Every row comes from one small tree of marks. Brackets hold a mark, then the marks that hang from it, in the order of their numbers. Every link used is in the known rows. Which tree was each row made from?
Known rows:
{Z372 Z254 Z346}: 1.13  -1.03  4.48  -0.83  -0.29  -1.81  1.24  1.19  0.10  -0.27  -0.07  -0.82  0.33  0.46  0.31  5.36  -0.05  0.79  -3.04  1.05  -1.78
{Z254 Z346 Z372}: -0.83  -1.15  -0.82  0.82  -2.05  3.42  -0.32  -1.46  0.05  0.47  -1.08  0.67  -1.36  -0.70  0.88  1.03  -0.04  -0.71  0.53  -0.52  -2.24
{Z346 {Z254 Z154 Z372}}: -0.23  0.24  -4.39  -0.16  -1.73  0.87  2.58  -1.44  0.48  0.73  -0.26  -1.31  -0.60  0.12  2.02  1.74  -2.21  -0.16  -1.78  -0.13  -0.51
{Z375 {Z254 Z154 Z372}}: -1.29  -0.07  -3.51  -0.50  -3.85  1.68  1.27  -1.60  0.25  1.10  -0.65  -0.05  -1.02  -0.32  0.27  0.99  -1.53  -0.27  -2.46  1.24  -0.84
{Z372 Z133 {Z346 Z154}}: -0.04  -0.40  2.25  -0.61  0.46  1.00  2.51  1.46  0.91  0.23  -0.48  0.36  0.88  0.47  2.57  3.56  2.65  0.37  -4.31  1.57  -0.63
{Z133 Z372}: -0.12  0.10  -0.83  0.00  -0.60  -1.74  1.54  -1.49  0.81  0.62  0.10  -1.44  -1.95  0.46  1.45  4.63  -1.32  -0.36  0.79  -0.10  -2.45
{Z375 {Z254 Z346}}: -0.38  -0.71  -0.51  -0.29  -2.22  0.92  0.37  -0.10  0.09  0.34  -0.54  1.47  -0.54  0.33  -0.37  1.22  -0.97  -0.09  -0.49  2.64  -2.30
{Z372 {Z254 {Z346 Z154} Z375}}: 0.48  -0.91  0.61  0.84  -1.50  -0.17  1.15  -0.32  -0.56  -0.23  0.42  -0.80  -0.86  0.51  0.93  0.65  0.71  0.01  -2.61  0.44  -0.61
{Z372 Z133}: -0.13  -0.88  1.38  -0.75  -0.24  3.23  2.23  0.48  0.24  0.62  -0.22  -0.20  0.01  -0.85  1.45  3.83  0.90  -0.91  -3.06  1.23  -2.50
{Z375 {Z254 Z154 Z346}}: -0.09  0.09  -2.16  -0.27  -3.03  1.54  0.07  -0.63  0.01  0.70  -0.70  1.18  -0.41  -0.02  0.62  -0.80  -1.02  0.11  -1.28  2.57  -1.08
{Z372 Z133 Z254 Z346}: 1.01  -1.62  4.88  -1.22  0.57  0.46  1.77  2.24  0.29  -0.01  -0.26  -0.37  1.33  -0.06  0.41  6.49  1.94  0.94  -4.60  1.26  -1.07
{Z375 {Z254 Z154 {Z346 Z372}}}: -0.22  0.41  -3.67  -0.08  -2.89  1.52  0.42  -0.58  0.29  0.78  -1.19  0.74  -0.65  0.42  0.87  -2.17  -0.63  0.13  -1.20  2.07  -0.41
{Z375 {Z254 {Z346 Z154} Z372}}: -1.62  -0.46  -3.53  0.27  -3.09  1.03  0.65  -0.93  0.40  0.57  -0.87  1.31  -1.10  0.60  0.13  0.13  -0.53  -0.09  -1.08  1.60  -0.55
{Z133 {Z372 {Z346 {Z254 Z154 Z375}}}}: 0.85  0.17  -1.01  0.27  0.10  -3.19  2.12  -1.28  1.29  0.36  0.23  -1.43  -0.81  1.39  1.94  4.37  -0.20  1.09  0.11  -0.17  -0.91
{Z372 Z254}: 0.56  -0.72  1.83  -0.71  -1.13  -0.75  1.65  0.29  -0.43  0.09  0.26  -1.56  -0.65  -0.11  0.28  4.19  -1.46  -0.30  -2.75  0.79  -2.10
{Z372 Z133 {Z254 {Z346 Z154} Z375}}: 0.32  -1.46  0.81  0.41  -0.69  1.95  1.64  0.75  -0.31  0.04  0.23  -0.36  0.21  -0.07  1.07  1.68  2.73  0.17  -4.52  0.62  0.17
{Z133 {Z372 {Z254 Z375} {Z346 Z154}}}: 0.50  -0.32  0.79  0.41  -0.15  -4.61  1.97  -0.70  0.90  0.03  0.57  -1.88  -1.23  1.67  1.43  4.83  0.80  1.19  -1.57  -0.34  -0.11
{Z133 {Z372 {Z346 {Z254 Z375}}}}: 0.69  -0.31  0.10  0.25  0.74  -3.71  2.25  -0.98  1.30  0.15  0.35  -1.22  -0.88  1.61  1.25  5.66  -0.11  0.90  0.59  -0.10  -1.79

Which tree is each row?
-0.64  -0.56  -2.56  1.04  -3.35  3.73  1.45  -3.24  -0.09  0.90  -0.02  -1.37  -1.77  -1.10  1.71  -0.27  0.46  -0.90  -2.86  -1.45  -1.01 : {Z254 Z154 Z372 Z375}
1.02  0.13  0.77  -0.37  -0.54  -3.51  0.99  -0.51  0.82  0.40  -0.05  -1.83  -0.85  0.83  1.61  4.90  -0.50  1.30  -1.04  -0.13  -0.34 : {Z133 {Z372 {Z254 Z154} Z346}}
-0.98  -1.58  -0.63  0.46  -1.46  5.30  0.04  -0.64  0.28  0.72  -1.25  1.03  -0.54  -1.14  0.97  1.92  1.53  -0.66  -0.72  -0.32  -1.70 : {Z254 Z346 {Z372 Z133}}
-1.41  -1.35  -1.86  -0.22  -2.52  3.32  0.49  -0.24  0.41  0.81  -1.01  1.68  -0.27  -0.28  -0.72  2.17  0.51  -0.10  -1.36  1.54  -1.29 : {Z375 {Z254 Z346 {Z372 Z133}}}
1.08  -0.34  0.84  0.21  -0.66  -3.06  1.18  -1.05  0.70  0.28  0.39  -2.04  -1.03  0.82  1.34  4.49  0.45  1.27  -1.40  -0.60  -0.41 : {Z133 {Z372 {Z254 Z154 Z375} Z346}}
-1.00  -1.56  0.46  0.79  -1.01  2.96  2.40  -0.96  0.74  0.38  -0.18  -0.28  -0.43  -0.02  1.48  2.78  3.56  -0.12  -4.21  -0.81  -0.60 : {Z254 {Z372 Z133 {Z346 Z154}} Z375}
0.44  0.14  0.47  -0.15  0.04  -5.02  1.76  0.01  1.01  0.09  0.10  -1.74  -1.05  1.68  1.63  5.32  -0.19  1.24  -1.14  0.11  -0.07 : {Z133 {Z372 Z254 {Z346 Z154}}}
-0.01  -0.57  -0.39  1.58  -1.43  1.67  0.97  -1.31  -0.14  -0.03  0.14  0.37  -1.25  0.39  2.02  -1.42  1.55  -0.60  -1.44  0.48  -1.36 : {Z254 {Z346 Z154} Z375}
0.66  -0.02  -0.13  -0.22  0.76  -3.93  2.09  -0.46  1.45  0.23  0.01  -0.99  -0.68  1.59  1.51  5.96  -0.88  0.96  0.89  0.22  -1.74 : {Z133 {Z372 {Z346 Z254}}}
0.30  0.63  -1.48  -0.03  0.67  -4.81  2.61  -0.38  1.60  0.22  0.04  -1.25  -0.84  2.19  2.52  4.67  -0.66  1.12  0.12  0.37  -0.42 : {Z133 {Z372 {Z346 Z154 Z254}}}
0.67  -2.11  2.42  0.22  -0.57  2.94  1.03  0.74  -0.47  0.13  0.23  -0.23  0.28  -0.59  0.06  2.97  2.58  0.03  -3.53  0.44  -1.14 : {Z372 Z133 {Z254 Z346 Z375}}
1.49  -0.85  3.09  -0.04  -1.33  -0.69  1.27  -0.07  -0.11  -0.01  0.31  -1.35  0.14  0.18  1.09  2.60  1.06  0.97  -4.24  0.38  -0.65 : {Z372 {Z254 Z154 Z375} Z346}
-0.50  -0.18  -2.82  0.81  -3.06  4.29  -0.74  -2.12  -0.01  0.94  -1.30  0.31  -1.29  -1.15  2.23  -1.53  -0.10  -0.45  -0.45  -0.67  -0.69 : {Z254 Z154 Z346 Z372}
0.74  -0.75  0.30  -0.49  -1.26  3.17  0.54  0.95  -0.36  0.57  -0.52  -0.29  0.70  -0.97  1.58  1.57  1.19  0.33  -3.70  0.93  0.18 : {Z372 Z133 {Z254 Z154 Z346}}
0.42  0.29  -1.44  0.46  0.55  -4.46  2.79  -0.86  1.47  0.09  0.44  -1.35  -0.96  2.14  2.24  4.37  0.13  1.06  -0.26  0.05  -0.42 : {Z133 {Z372 {Z346 Z154 {Z254 Z375}}}}
-0.55  -0.59  -1.71  -0.35  -1.62  1.96  0.92  0.46  0.43  0.63  -1.11  1.23  -0.23  0.50  -0.18  0.55  0.49  -0.02  -1.15  2.28  -1.28 : {Z375 {Z254 {Z346 {Z372 Z133}}}}
0.56  0.38  -1.96  -0.34  -1.51  0.14  2.02  -0.30  0.10  0.50  -0.67  -2.26  -1.00  0.32  1.72  0.25  -0.89  -0.25  -2.86  0.04  -0.29 : {Z346 {Z372 {Z254 Z154}}}
0.42  0.34  -2.70  0.35  -1.39  4.47  0.33  -0.31  0.32  0.87  -1.55  0.18  -0.29  -0.54  2.94  -2.68  1.35  -0.26  -1.39  0.42  -0.07 : {Z254 Z154 {Z346 {Z372 Z133}}}
-0.39  0.98  -5.76  -0.25  0.53  -0.38  4.88  0.91  1.28  0.43  -0.55  -1.49  0.07  1.94  3.29  0.56  0.23  -0.03  -3.50  0.84  1.39 : {Z346 Z154 Z254 {Z372 Z133}}
-0.33  -0.99  -2.44  0.53  -1.10  0.60  3.13  -1.71  0.38  0.28  0.42  -1.25  -0.99  0.43  0.70  3.27  -0.94  -0.55  -1.45  -0.61  -1.80 : {Z346 {Z254 Z372 Z375}}
